What can hang from each mark:
Q934: Q387 Q782
Q965: Q199
Q985: Q230 Q387
Q230: Q438 Q951 Q985
Q782: Q754 Q934
Q438: Q965
Q199: Q965
Q347: Q230
Q951: Q230
Q958: Q230
Q387: Q934 Q985

Each row was made from one small tree. The marks that hang from a mark follow it in brackets, in the order of their numbers. Every link used is in the known rows. Write each row's tree.
Known rows:
Q782{Q754 Q934{Q387}}: [14.5,31.6,-12.3,-15.6,15.0,51.7,17.7,24.3,9.8,8.2,-14.7,-5.6,-7.7,9.2,-1.7,6.2,-16.1,-23.5,5.4,-20.7,5.1,15.4,13.5,-16.1]
Q387{Q985{Q230{Q438 Q951}}}: [-15.8,-23.5,-0.5,3.0,-18.8,-13.5,-27.0,-2.5,-12.6,-7.2,-2.6,1.5,1.7,5.4,-7.1,6.3,-5.8,19.8,-7.0,16.2,-19.3,-25.1,-7.3,19.1]
Q951{Q230{Q438 Q985{Q387{Q934}}}}: [-4.3,-19.9,-18.3,-15.3,-13.9,-24.4,-2.2,14.8,13.2,-4.3,-1.7,0.3,-4.4,-14.6,-20.8,-7.5,9.0,-18.4,2.7,-2.6,-15.1,-0.8,-17.6,11.4]
Q958{Q230{Q438{Q965} Q951 Q985{Q387{Q934{Q782}}}}}: [5.1,-9.1,3.4,-8.6,8.4,-26.6,10.0,-10.4,3.0,-21.9,15.1,27.9,16.1,-4.6,12.5,-1.8,-2.9,-1.2,-3.5,-3.3,15.0,-9.6,17.5,-21.3]
Q438{Q965}: [31.0,16.3,-25.8,6.5,15.6,27.6,-4.7,-26.9,-7.3,-23.2,-8.1,-26.6,-12.0,9.7,13.1,-12.7,-12.0,-6.5,19.2,7.9,28.0,7.2,4.5,21.3]
Q958{Q230{Q438{Q965} Q951 Q985}}: [8.7,-15.3,-34.6,-22.4,-10.6,-10.1,-24.1,0.9,-10.3,-67.7,10.2,7.0,5.1,13.1,6.2,3.5,-24.6,16.6,3.6,-1.5,11.4,-27.6,15.3,8.4]
Q347{Q230{Q438 Q985{Q387{Q934{Q782}}}}}: [19.0,-9.6,-4.3,-7.0,-0.7,-37.5,2.3,3.2,18.0,11.7,32.6,0.0,8.1,-41.6,-2.4,-10.5,14.2,-11.4,-5.7,-0.8,12.6,-7.1,22.0,-15.6]
Q782{Q754 Q934{Q387{Q985{Q230{Q951}}}}}: [-19.6,7.5,23.8,4.2,3.9,26.8,7.1,35.4,-11.4,28.7,-12.5,15.4,1.4,11.3,-5.0,30.4,1.2,-7.2,-15.0,-8.9,-24.4,5.9,-2.2,1.6]
Q782{Q754 Q934}: [1.5,19.1,-18.5,-13.9,7.3,42.0,15.9,37.8,-4.6,-6.6,-12.4,-13.5,-4.3,22.3,-13.9,8.9,-28.1,-22.1,19.7,-10.0,-3.4,5.2,3.4,5.5]
Q951{Q230{Q438{Q965} Q985}}: [1.6,-11.7,-46.8,-13.7,-13.6,-6.2,-19.9,-0.5,-4.9,-49.3,-7.2,-14.6,-18.0,1.4,-15.2,-14.7,3.1,8.2,7.7,-7.2,5.2,-3.3,-9.4,30.0]
Q958{Q230{Q438{Q965{Q199}} Q951 Q985{Q387{Q934}}}}: [14.1,-11.9,14.6,-16.4,-7.1,-44.8,21.6,11.3,-17.9,-35.3,20.9,5.4,26.2,-0.1,7.8,-2.1,0.8,-14.3,29.2,-13.0,-2.9,-3.5,8.0,-4.9]
Q958{Q230{Q438 Q985}}: [6.9,-2.3,-45.4,-27.4,-25.3,3.5,-29.9,5.5,7.0,-44.3,23.9,-22.4,3.0,0.1,-10.8,-1.6,-17.6,12.6,-0.9,-1.1,1.0,-33.9,7.6,-2.9]
Q934{Q782{Q754}}: [-0.6,24.9,-19.7,1.4,7.9,42.6,4.5,3.8,17.6,-1.1,-5.9,-17.7,-12.2,6.0,11.4,-6.0,-10.9,4.9,1.3,7.2,16.7,10.7,11.2,-4.6]
Q934{Q387 Q782{Q754}}: [11.6,37.7,-13.3,-2.3,14.1,51.8,8.5,-8.4,33.2,15.3,-6.3,-11.2,-14.0,-5.8,23.2,-6.5,-0.2,4.7,-13.7,-3.5,25.3,18.6,19.6,-26.2]
Q934{Q387{Q985}}: [16.4,21.9,-6.8,15.4,9.4,40.6,-5.2,-25.2,15.6,18.8,-5.2,-27.5,-7.9,-15.2,11.5,-4.6,14.7,-6.9,-6.1,9.9,11.5,-5.7,8.1,-1.1]
Q934{Q387{Q985{Q230{Q438 Q951}}} Q782{Q754}}: [-27.7,2.6,16.7,2.5,-3.6,7.5,-6.7,1.7,12.8,19.8,-2.4,17.0,-5.6,-3.6,6.8,7.9,10.6,30.4,-30.5,-3.6,-6.3,-6.4,4.4,-22.6]
Q958{Q230{Q951}}: [11.5,17.2,-36.2,-7.2,-9.6,35.1,-29.4,-9.3,6.5,-32.4,4.8,-3.9,14.5,12.9,19.0,13.4,-22.6,5.0,-0.6,23.0,-1.0,-6.4,18.9,2.7]
Q782{Q754 Q934{Q387{Q985{Q230{Q438{Q965} Q951}}}}}: [-16.7,1.7,25.1,-3.2,11.6,4.9,10.8,24.2,-26.0,3.7,-12.0,19.4,-0.7,20.3,-15.7,18.7,-2.7,3.6,-1.4,-26.8,-11.6,-3.6,-5.4,-8.5]
Q951{Q230{Q438}}: [-2.4,11.2,-52.2,-13.8,-17.1,16.6,-27.8,-9.7,16.6,-29.1,-10.5,-19.9,-7.2,2.6,-17.1,-12.7,-4.7,8.3,8.8,4.9,-8.2,2.5,-5.9,8.6]
Q387{Q934 Q985{Q230{Q438{Q965}}}}: [-3.7,-4.8,19.7,24.1,1.4,-12.7,-4.6,-28.1,-29.1,7.6,1.7,-23.2,4.9,0.8,-31.0,-5.2,15.0,-1.9,20.9,-4.1,1.8,-21.3,-32.7,3.5]
Q985{Q230{Q438{Q965} Q951} Q387{Q934}}: [15.1,-20.2,21.5,-2.9,9.9,-37.9,-0.6,-13.9,-15.8,2.3,-3.1,25.0,4.6,10.5,-0.1,-0.2,-9.8,-8.7,6.3,-0.6,-2.2,5.8,-11.0,8.0]
Q199{Q965}: [31.6,6.8,-24.6,-6.3,1.7,24.7,-5.1,-16.8,12.8,-17.0,2.1,-19.8,-20.8,-5.9,16.5,-16.5,-5.7,-6.3,0.5,3.7,34.8,3.9,15.4,7.1]
Q951{Q230{Q985}}: [-0.9,-4.1,-48.7,-5.2,-19.8,15.3,-21.8,11.6,10.7,-25.5,-8.2,-19.0,-15.3,-7.3,-2.2,-1.8,6.7,-1.6,-4.3,11.0,-9.1,6.4,-6.1,39.2]

Which tree is each row?
[-17.4,-13.5,28.3,29.6,7.2,-17.9,3.3,-33.8,-18.3,4.6,-6.9,10.6,13.6,-3.6,-8.1,-5.4,14.7,12.2,6.6,0.7,7.5,-15.1,-7.6,-7.9] => Q387{Q934{Q782} Q985{Q230{Q438{Q965} Q951}}}
[4.9,-4.5,21.8,14.5,7.9,-12.5,6.1,-15.7,9.1,35.4,-0.7,27.8,9.0,-5.5,20.6,4.6,5.4,-9.6,-15.4,18.3,-6.0,23.1,5.0,-0.8] => Q985{Q230{Q951} Q387{Q934{Q782}}}
[-43.9,-13.7,31.4,17.3,-7.2,-7.9,4.7,9.1,-5.8,17.1,-5.9,12.6,9.7,0.6,-18.1,8.7,4.5,15.7,-2.0,3.1,-13.2,-19.2,-15.0,-16.1] => Q387{Q934{Q782{Q754}} Q985{Q230{Q438 Q951}}}
[12.4,-13.4,19.2,4.8,3.1,-16.2,-3.9,-4.2,-3.6,26.3,-3.5,21.6,8.8,2.8,11.7,11.3,-6.5,-18.5,-5.6,18.2,-17.1,16.0,-8.6,17.9] => Q985{Q230{Q951} Q387{Q934}}
[6.0,-44.6,-28.7,-27.9,-17.2,-17.9,-15.9,15.2,5.8,-47.8,-11.3,11.2,-5.0,-1.7,9.4,-7.4,-34.2,7.6,1.7,4.9,5.4,-28.2,20.6,24.7] => Q230{Q438 Q951 Q985}
[-1.0,-14.7,-38.3,-28.5,-17.0,-19.9,-13.9,21.2,16.7,-16.6,2.9,-1.9,-17.5,-7.2,-6.5,-6.3,4.8,-1.3,-12.7,3.1,-17.6,1.7,-7.3,25.7] => Q951{Q230{Q438 Q985{Q387}}}
[20.8,7.8,-4.9,-3.5,-12.9,-21.8,-2.6,-15.0,-27.1,-24.7,11.5,-36.8,1.1,8.3,-6.8,-18.0,5.7,11.9,29.2,-15.1,-0.7,10.9,-8.7,12.6] => Q985{Q230{Q438{Q965{Q199}}}}
[-25.7,-19.0,22.2,22.6,-9.4,-16.1,-3.9,-21.1,-1.9,16.0,-2.9,9.8,16.3,-10.6,-11.8,-1.2,9.9,11.0,-2.9,8.4,-7.4,-21.9,-4.1,-12.1] => Q387{Q934{Q782} Q985{Q230{Q438 Q951}}}
[-22.8,19.6,18.0,30.8,13.9,37.3,24.0,-0.2,5.6,28.7,-8.4,-21.9,1.4,-8.9,-8.9,-1.9,14.1,-11.4,13.1,6.4,9.1,-7.0,-8.4,-16.6] => Q387{Q934{Q782{Q754}} Q985}
[3.6,-21.9,-18.7,-15.5,-19.3,-13.4,-31.3,-5.6,-1.9,-22.1,-5.1,8.0,-0.7,11.2,-0.6,1.5,-26.3,18.5,-4.6,9.4,-12.8,-10.7,1.6,16.8] => Q985{Q230{Q438 Q951}}
[-4.0,20.7,-0.1,11.3,11.2,36.4,19.6,-1.8,14.1,12.4,-11.8,-13.4,0.4,-1.7,-1.5,-6.4,-6.1,-12.2,14.6,1.6,17.4,7.6,0.2,-19.9] => Q387{Q934{Q782{Q754}}}
[23.0,-32.2,3.6,-24.3,-1.0,-52.3,23.0,20.0,-15.3,-41.0,2.3,8.0,-2.2,0.5,27.3,-15.6,-8.8,-4.6,20.6,-10.9,3.7,6.8,19.6,30.2] => Q230{Q438{Q965{Q199}} Q951 Q985{Q387}}
[-2.9,12.8,28.4,1.5,19.0,-17.5,20.3,-3.8,-6.2,24.6,8.7,5.4,-5.8,8.2,-12.3,-4.5,5.6,1.0,2.2,-14.8,8.4,16.3,-21.3,-19.1] => Q985{Q230{Q438{Q965}} Q387{Q934{Q782{Q754}}}}
[-11.0,1.8,30.8,8.5,9.6,-6.5,15.2,15.7,6.7,36.8,-2.5,29.3,2.2,5.5,13.7,15.6,-0.8,-5.7,-15.7,11.6,-12.1,26.1,-6.2,-3.2] => Q985{Q230{Q951} Q387{Q934{Q782{Q754}}}}
[-14.5,32.3,14.7,22.2,4.6,34.9,-0.8,-4.6,12.2,45.8,6.0,-16.5,-13.4,-8.9,6.3,8.7,30.3,15.6,-31.6,1.6,-1.2,9.8,-6.8,-14.6] => Q934{Q387{Q985{Q230}} Q782{Q754}}
[-25.5,16.2,45.8,29.0,-1.2,-16.1,34.1,-1.0,-28.5,14.3,9.0,-32.1,12.0,-3.8,-24.3,-10.4,36.0,6.0,32.5,-22.8,-1.1,3.2,-26.7,-20.6] => Q387{Q934{Q782{Q754}} Q985{Q230{Q438{Q965{Q199}}}}}
[0.2,-2.7,15.8,1.7,10.0,-3.2,1.0,-5.6,-24.0,1.1,-10.2,17.5,6.3,8.6,-9.8,8.4,2.5,1.0,-2.6,-20.9,-5.6,-6.3,6.8,-5.6] => Q782{Q934{Q387{Q985{Q230{Q438{Q965} Q951}}}}}
[3.2,-12.1,12.1,-1.1,7.1,-20.9,13.5,37.6,12.1,13.9,16.3,27.5,7.9,-23.9,21.4,17.5,4.7,-17.1,-12.8,13.8,2.3,10.3,23.5,1.3] => Q347{Q230{Q951 Q985{Q387{Q934{Q782{Q754}}}}}}
[-17.6,-9.3,27.2,-8.3,1.8,-23.9,11.9,14.6,7.6,24.0,0.2,34.4,5.3,4.5,0.1,6.6,-10.5,3.8,-10.8,0.0,-12.4,9.5,-6.4,-18.8] => Q985{Q230{Q438 Q951} Q387{Q934{Q782{Q754}}}}
[20.5,-0.6,16.7,0.5,10.9,-28.0,0.7,-21.3,-15.8,14.6,7.9,-3.5,-0.2,6.5,-14.4,-7.5,0.5,-10.7,11.0,-7.2,3.2,7.2,-24.2,1.5] => Q985{Q230{Q438{Q965}} Q387{Q934}}
[-21.5,14.1,21.0,18.7,4.4,25.4,-2.9,1.0,10.9,32.6,-5.2,11.7,-6.9,-3.7,21.3,17.0,18.4,19.6,-35.9,7.7,-5.9,9.9,4.8,-7.6] => Q934{Q387{Q985{Q230{Q951}}} Q782{Q754}}
[12.2,12.4,16.4,18.1,9.6,-3.0,8.8,-22.7,11.2,47.8,11.4,-0.8,4.3,-10.2,6.1,-2.6,17.7,-14.0,-11.9,10.5,-1.5,23.4,-6.8,-5.8] => Q985{Q230 Q387{Q934{Q782}}}
